What can hang from each mark
marer: lobi pomab
rolimo: lobi veva
kerep: lobi veva
veva: kerep rolimo
komuno: lobi
lobi: kerep marer rolimo
pomab: komuno marer

Each row was made from one small tree. Brackets hold a mark, then the marks that hang from it, in alphabetical order. Every link used is in the known rows. Write each row's tree.
In the rows, 128 means zero.
Known rows
{kerep veva}: [140 128 113 127 102 122 115 127 139 170 123 119 120 125 121 120 132 123
 116 132 134 133 126 154 138 117 119 123 137 123 107  79 123 119 125 132
 142 152 138 136 136 136 116 128 124  91 139 151 134 134 133 154 125 125
 130 144 150 145 132 125 118 161 164 116 132]
{pomab {komuno {lobi kerep}}}: [149  83 132 128 128 171 157 140 115  79 122 136 106 135 164 110 118 101
 186 147 151  90  95 112 124 140 131  99 152 133 139 232 153 103 134  65
 133 132 115 109 129  93 137  99 128 112 131 129 118 134 129 131 118 160
 118  88  99  94 121 128 129 125 153 128 125]
{rolimo {lobi {marer pomab}} {veva kerep}}: [154 107 118 117 188  98 131 149 213 137 107 140  98 139 163 136 137 132
 115 116 112 125  87 123 148 142 131 111 155 124 112  70  97 175 145 129
 135 131 134 119 139 113 126  79 125  30 106 158  93 125 132 132 145  82
 107 110 164  51 117 120 100  50 110 162 122]
{veva {kerep {lobi marer}} rolimo}: [119 107 134 119 127 152 104 134 160 157 148 149  94 141 134 123 145 119
 114 111 126 116 106 153 117 161 115 161  77 143 120 167 101 159 151 156
 118  92 151 128 139 164 138 112 114 118 117 115 119 139 137  99 136  65
 140 106 139 128 142 137 138  98  96 144 134]
{marer lobi}: [128 129 127 115 103 152 124 135 125  87 134 136 116 120 104 132 140 121
 127 123 136 105 128  97 129 132 143 123 121 129 113 143 119 155 126 132
 113 152 113 141 147  94 132 130 101 137 125 122 117 133 135 146 140 140
 133 124 123 110 127 131 121 114 130 132 125]
{kerep {lobi {marer pomab}} {veva rolimo}}: [142  66 113 122 106 137  82 141 198 207 141 136 112 138 125 123 157 116
 101 119 142 123 107 167 130 118 113 139 141 122 118 134 113 113 146 175
 127 153 146 171 152 116 121 106  94  88 127 152 132 136 136 147 140  59
 142 105 171 140 131 135 123 141 100 120 136]
{lobi {marer pomab}}: [135  88 117 138 161 100 119 141 193 149 124 145 113 126 136 139 133 129
 113 122 134 129  87 139 131 112 113 130 168 124 140 117 158 120 146 161
 126 123 129 147 145 127 149  98 118 107 110 123  96 127 127 134 141  81
 129 100 147 143 115 126 136 110  90 140 130]
{pomab {komuno {lobi kerep}} marer}: [147  98 136 129 134 177 146 135 135 116 132 120 117 134 162  96 101 102
 173 134 168  84  69 140 133 141 117 105 160 139 118 236 171  97 139  56
 124 101 120 129 134 106 133  84 141  98 109 131  99 127 136 146 106 177
 130  82  82 122 110 125 118 120 137 139 124]
{komuno {lobi kerep {marer pomab} {rolimo veva}}}: [147  78 113 130 200 140 120 145 208 157 116 160  97 128 172 126 134 116
 106 113 119  91  66 138 140 140 106 115 196 113 147 155 158 102 147 101
 129 103 127 123 153 126 157  82 117  86 125 126  86 122 127 118 117 101
 113  92 136  77 113 114 126  54 110 145 128]
{kerep {lobi marer}}: [131  87 121 120 131 124 109 143 143 163 141 146 115 143 134 134 146 132
 123 121 153 101  81 141 130 129 118 142 135 143 140 156 131 131 133 166
 123 110 139 147 122 128 131 117 105 149 108 138 104 137 136 139 135  78
 156  97 135 138 127 128 119 125  91 125 140]
{veva kerep {rolimo {lobi {marer {pomab komuno}}}}}: [146  93 139 118 141 148 128 143 204 111 131 126 100 139 151 129 131 103
 137 133 114 126 111 134 113 149 126 115 128 130 116 183 122 151 157 130
 118 134 134 110 161  91 155  83 116  76 110 111 106 125 132 100 141  83
 109  80 140  98 124 140 140  74  94 166 112]
{kerep lobi veva}: [144  94 111 116  89 132 102 134 123 170 132 132 125 139 117 120 154 123
 125 127 151 112 112 149 143 114 125 132 111 136 100 108 100 122 124 135
 135 150 144 158 123 126  81 130 102 104 135 162 137 141 138 157 132 109
 146 133 153 126 135 126  99 168 150  99 141]
{lobi {kerep veva} {marer pomab} rolimo}: [150  77 108 137 129 118  97 138 214 178 129 154 105 124 139 125 143 123
  97 121 123 112  89 181 136 121  93 111 165 109 123  78 161 109 159 128
 144 136 152 130 153 141 150  83 106  74 131 103  74 134 128 123 130  92
 135  75 158 142 117 113 143 107 142 124 137]
{veva {kerep lobi} rolimo}: [117 109 130 115 100 159 114 127 137 128 138 139 111 143 127 124 149 113
 134 120 128 124 129 144 123 158 137 158  61 141 104 163  83 167 147 133
 117 118 151 127 137 151 109 123 109 119 135 116 141 137 136  97 137  90
 131 116 136 119 146 137 132 108 112 139 133]
{kerep {lobi marer rolimo} veva}: [146  85 114 115 119 127  75 141 169 228 153 141 117 138 125 142 156 130
  73 106 146  91  95 187 137 124  91 133 152 131 123 142 143 101 138 176
 135 134 159 154 132 134 127 107 100 136 126 132 109 135 143 137 119  64
 162  98 153 148 125 125 121 145 122 112 132]
{marer {pomab {komuno {lobi kerep}}}}: [152  49 111 131 140 151 152 141 152  61 109 134 103 133 156 118 128 101
 200 150 151 104  97 114 131 113 140 104 167 124 133 210 163  97 148  65
 126 142 113 121 149  84 121  87 107  78 132 127 107 129 125 129 131 160
 114  82 126  75 113 128 132 128 139 128 124]
{komuno lobi}: [133 110 130 127 172 148 135 131 122 133 122 136 116 132 148 131 125 115
 126 127 125 110 102  96 133 136 120 137 145 135 140 200 126 107 124 123
 128 123 117 133 147 121 134 126 118 137 130 146 146 121 127 135 120 144
 119 124 119  96 128 130 118 128 124 132 122]
{pomab komuno {marer {lobi kerep}}}: [145 124 134 119  71 177 132 138 128  55 144 119 112 125 120  94 118 107
 168 129 188  84  93 128 132 140 140  93 143 136  96 185 158 135 136  64
 113 125 121 127 143  82 127  95 120  98 108 113  76 138 140 156 129 175
 140  76  90 124 112 125 123 109 151 139 127]
{pomab {komuno {lobi kerep {rolimo veva}}} marer}: [154 112 136 118 160 176 130 135 163 135 137 112 122 132 173  96 101 105
 135 116 157  78  74 152 135 150 113  90 178 123 117 206 176  89 131  57
 126 105 125 119 134 114 133  75 136  85 115 127  91 122 139 142 101 164
 119  81  96  97 108 114 109  85 142 143 112]
{lobi marer}: [127 124 129 136 138 116 118 139 161 167 137 138 109 126 143 132 122 134
 105 113 131 119  92 146 119 136 105 130 161 131 148 156 153 128 133 170
 130 106 131 136 124 139 160 109 135 144 111 125 101 130 129 129 126  89
 134 109 130 147 121 126 136 119 101 139 129]
{lobi {kerep veva} marer}: [141 118 116 138  98 126 118 139 152 173 126 153  93 127 140 109 125 129
 113 135 129 114  68 171 134 141 106 106 143 127 125 101 149 126 145 119
 149 115 146 127 117 144 148 105 128  90 125 132  86 145 131 147 123 108
 138 105 140 149 126 116 131 129 161 129 149]
{komuno {lobi kerep marer {rolimo veva}}}: [141 107 124 126 196 154 118 146 181 182 131 159  89 128 177 125 124 115
  89 102 116  78  61 139 134 163 106 111 182 121 148 185 157 112 138 112
 136  85 134 115 141 141 165  97 133 116 121 122  97 125 131 123 110 100
 125 102 121  88 118 114 121  56 120 141 128]

Which tree is each row?
[133  85 125 117 142 139  89 140 168 186 155 152 123 139 135 140 149 133
  84 105 152  86  91 152 129 130 102 142 143 133 139 156 142 116 137 175
 120 113 148 142 129 122 137 108 104 171 113 113  99 131 137 112 124  63
 156  81 129 140 120 127 129  93  86 120 128] -> {kerep {lobi marer rolimo}}
[141 114 115 118  57 156 119 137 120  88 123 143 104 122 112 114 143 118
 134 131 136 106 113 127 140 136 137 104 112 124  93  97 117 159 132  95
 131 155 128 136 146 112 111 123 100  80 137 127 103 145 135 152 142 161
 136 114 132 102 132 122 117 126 183 117 146] -> {marer {lobi {kerep veva}}}
[128 140 128 118 176 115 105 135 203 172 143 145  98 126 153 140 124 140
  75  97 122 110 100 180 137 161 102 126 146 119 126 101 139 141 139 145
 141  97 150 105 133 174 156  96 139 101 122 109  79 127 136 106 119  55
 123 117 132 122 123 115 120  72 115 150 119] -> {lobi marer {rolimo {veva kerep}}}
[132 140 140 115 126 156  98 127 159 131 156 121 139 114 109 124 125 125
  77 102 149  98 119 132 134 139 115 133 135 125 105 127 139 133 133 127
 104 122 133 149 167 114 143 112 115 143 107 105  95 121 142 141 123 138
 142  96 104 144 119 125 120 104 118 136 115] -> {pomab {marer {lobi rolimo}}}
[150  58 115 120  94 144  89 144 192 183 144 126 112 140 133 118 152 107
 140 123 162 114 107 175 124 115 115 120 158 123 106 171 135  93 145 159
 128 160 137 162 147  91 120  92  98  74 125 141 130 141 140 142 141  70
 137  81 167 154 124 137 124 153 103 123 126] -> {kerep {lobi {marer {pomab komuno}}} {veva rolimo}}
[162  45 103 114 107 126  83 144 199 178 151 131 111 134 135 133 155 122
 118 117 171  89  95 186 136  99  98 117 171 120 107 138 161  79 144 153
 132 158 147 154 151  88 112  81  95  97 124 128  90 137 143 142 133  65
 151  66 163 147 114 126 124 155 119 108 123] -> {kerep {lobi {marer {pomab komuno}} rolimo} veva}
[139 109 117 110 157 129  89 144 183 195 153 146 123 140 144 136 150 136
  85  93 146  90  97 159 138 138 115 128 161 123 138 136 127 124 130 158
 129 112 147 143 127 131 126 106 118 132 116 133 102 131 138 122 123  54
 145 104 138 116 122 120 104  88  90 127 125] -> {kerep {lobi marer {rolimo veva}}}
[145  97 106 108 104 136  82 130 141 192 146 133 129 135 116 133 160 127
  97 114 146 100 129 172 141 117 114 134 118 126 103 104 111 106 129 151
 131 152 152 148 136 127  94 122 100 128 139 140 131 133 141 134 121  85
 153 113 149 132 131 124 112 160 145  98 131] -> {kerep {lobi rolimo} veva}
[143 129 143 113  88 161 126 133 139  81 155 106 130 120 119 105 116 109
 157 118 183  91 111 130 130 133 132 102 147 130 100 177 163 123 124  92
 107 136 115 144 149  78 129  98 124 113 103 118  91 132 145 168 129 167
 135  82  96 140 110 132 114 126 130 138 111] -> {pomab komuno {marer lobi}}
[143 116 118 114  83 165  98 136 138 108 137 147 102 117 110 118 151 117
 102 115 134  92 125 145 142 140 128 114 117 121  94 104 126 136 140 103
 128 154 136 127 153 107 128 119  96 109 140 102  99 139 138 138 127 141
 139 109 129 104 126 117 130 109 178 114 134] -> {marer {lobi {kerep veva} rolimo}}
[161  62 108 112  73 163 113 138 175  59 134 131 103 114 114 115 156 102
 157 132 159  90 119 141 138 108 140  84 145 109  90 118 158 114 149  77
 125 187 125 132 171  61 123  87  82  59 140  99  87 141 138 136 140 149
 127  74 148  87 109 122 131 134 168 112 127] -> {marer {lobi {kerep veva} rolimo} {pomab komuno}}
[147  87 108 111 124 149 113 142 191  66 125 147 115 118 117 122 161 122
 123 111 132 103 124 119 149 125 149 100 140 105 110  74 115 149 146  72
 118 160 118 129 158  99 118  99  94  61 136 108  90 135 133 125 143 130
 122 100 147  55 115 116 127  51 130 131 133] -> {marer {lobi kerep {rolimo veva}} pomab}
[147 104 131 117 183 144 130 144 174 161 147 124 108 129 171 130 114 115
 126 112 150  81  83 145 121 147 107  99 212 118 148 233 178  80 122 118
 136 122 119 120 142 104 163  85 128 129 116 125 107 119 137 131 106  98
 115  93 111 109 110 124 112 102 104 144 103] -> {pomab {komuno {lobi marer {rolimo veva}}}}
[141 111 124 130 128 172 123 130 133 162 115 137  96 132 148 108 129  96
 123 136 110 109  99 132 125 148 121 128 130 126 114 192 117 110 137  95
 130 123 127 124 144 131 137 117 117  86 149 146 150 134 129 136 114 157
 111 126 135 106 141 126 125 123 159 128 138] -> {komuno {lobi {kerep {veva rolimo}}}}
[150  88 121 126 182 115 124 149 203 147 116 133 120 137 141 142 140 126
 106 130 122 119  90 102 130 118 119 113 169 126 132 142 125 141 145 148
 124 138 126 136 142  78 146  92 115  99 101 140 113 120 127 132 141  84
 122  86 151  91 111 130 119  84  91 147 125] -> {rolimo {lobi {marer pomab}}}
[144  86 118 143 110 133 108 139 209 170 123 148  97 126 139 108 135 110
 117 130 116 135  91 176 126 133 115 113 149 114 119 112 142 119 161 124
 137 130 138 136 155 139 154  96 119  47 132 122 105 141 127 133 135  97
 126  98 159 143 126 122 148  95 122 134 144] -> {lobi {kerep {veva rolimo}} {marer pomab}}
[126  96 118 110 131 141 108 129 131 119 137 142 112 143 135 140 155 128
 116 117 140 102 128 151 138 143 121 154  78 144 106 110 105 156 145 129
 119 121 155 120 143 147 101 117 102 134 132 105 101 135 143  99 128  88
 144 104 135 111 132 127 130 125 128 125 131] -> {veva {kerep {lobi rolimo}}}
[131 141 128 102 128 137 107 134 163 117 145 132 124 119 114 131 146 129
  97  97 133 101 139 117 138 144 138 113 146 112 117 101 113 149 120 120
 121 145 120 129 156 107 131 122 106 118 128 121 113 125 138 135 127 114
 120 126 130  84 122 121 110  74 125 131 117] -> {marer {lobi {rolimo veva}}}
[147  89 132 129 118 175 129 144 167 168 139 131  93 129 159 105 116  95
 158 136 143  91  75 146 114 154 115 102 170 124 135 252 169  86 138  96
 141 124 126 117 142 108 169  89 129  87 128 127 126 135 133 135 114 130
 111  85 116 136 123 131 134 137 143 135 125] -> {pomab {komuno {lobi {kerep {veva rolimo}} marer}}}
[142 116 115 132 116 136  96 137 176 204 137 152 101 127 143 126 130 126
  77 120 121  94  89 189 128 138  90 108 146 117 128 105 163 113 148 130
 145 118 153 119 127 149 164  96 129 109 131 103  79 135 135 123 112  95
 143  90 142 158 121 112 138 114 154 123 138] -> {lobi {kerep veva} marer rolimo}
[148  69 118 113  92 139 132 141 157  32 131 123 118 120 105 125 145 108
 178 135 168 112 128 102 128 106 152 102 149 120 106 153 145 129 139 101
 108 185 108 142 165  58 114 100  91  93 122 118  98 136 134 144 152 143
 124  88 130  86 114 137 131 129 125 129 118] -> {marer lobi {pomab komuno}}
[139 129 119 120 137 141 114 132 155 129 128 141 120 132 154 115 140 127
 117 115 123 104 121 151 138 147 132 102 137 109 124  83 135 131 136  74
 139 115 143 101 119 145 123 111 130  88 139 116 103 131 130 110 117 125
 118 124 132  90 123 109 125  61 147 130 132] -> {lobi kerep {rolimo veva}}
[172  74 111 126 126 129 131 155 188 123 114 136  96 141 151 118 137 112
 154 147 139 104  73 136 133 115 126  80 177 124 120 136 147 126 152 108
 142 164 136 120 138  68 137  71 112  36 115 148  95 133 128 148 138 118
 123  66 158  91 107 122 121 102 149 131 130] -> {rolimo {lobi {kerep veva} {marer {pomab komuno}}}}
[148  99 136 119 143 145 122 147 204 130 136 111 116 139 146 127 134 100
 132 126 127 119 111 121 106 135 129 104 170 119 138 201 137 121 148 142
 117 157 120 124 156  57 161  87 120 100 109 122 136 118 128 119 138  88
 110  77 147 108 112 139 137  83  79 151 108] -> {veva {rolimo {lobi {marer {pomab komuno}}}}}
[145  95 115 131 132 161 134 134 119 152 107 153  99 130 147 112 129 106
 127 141 123 100  82 116 140 139 119 119 137 130 118 171 129 114 135  87
 143 124 136 130 143 132 127 115 119  80 139 147 129 133 130 152 117 175
 118 121 129  94 134 122 116 134 171 122 140] -> {komuno {lobi {kerep veva}}}
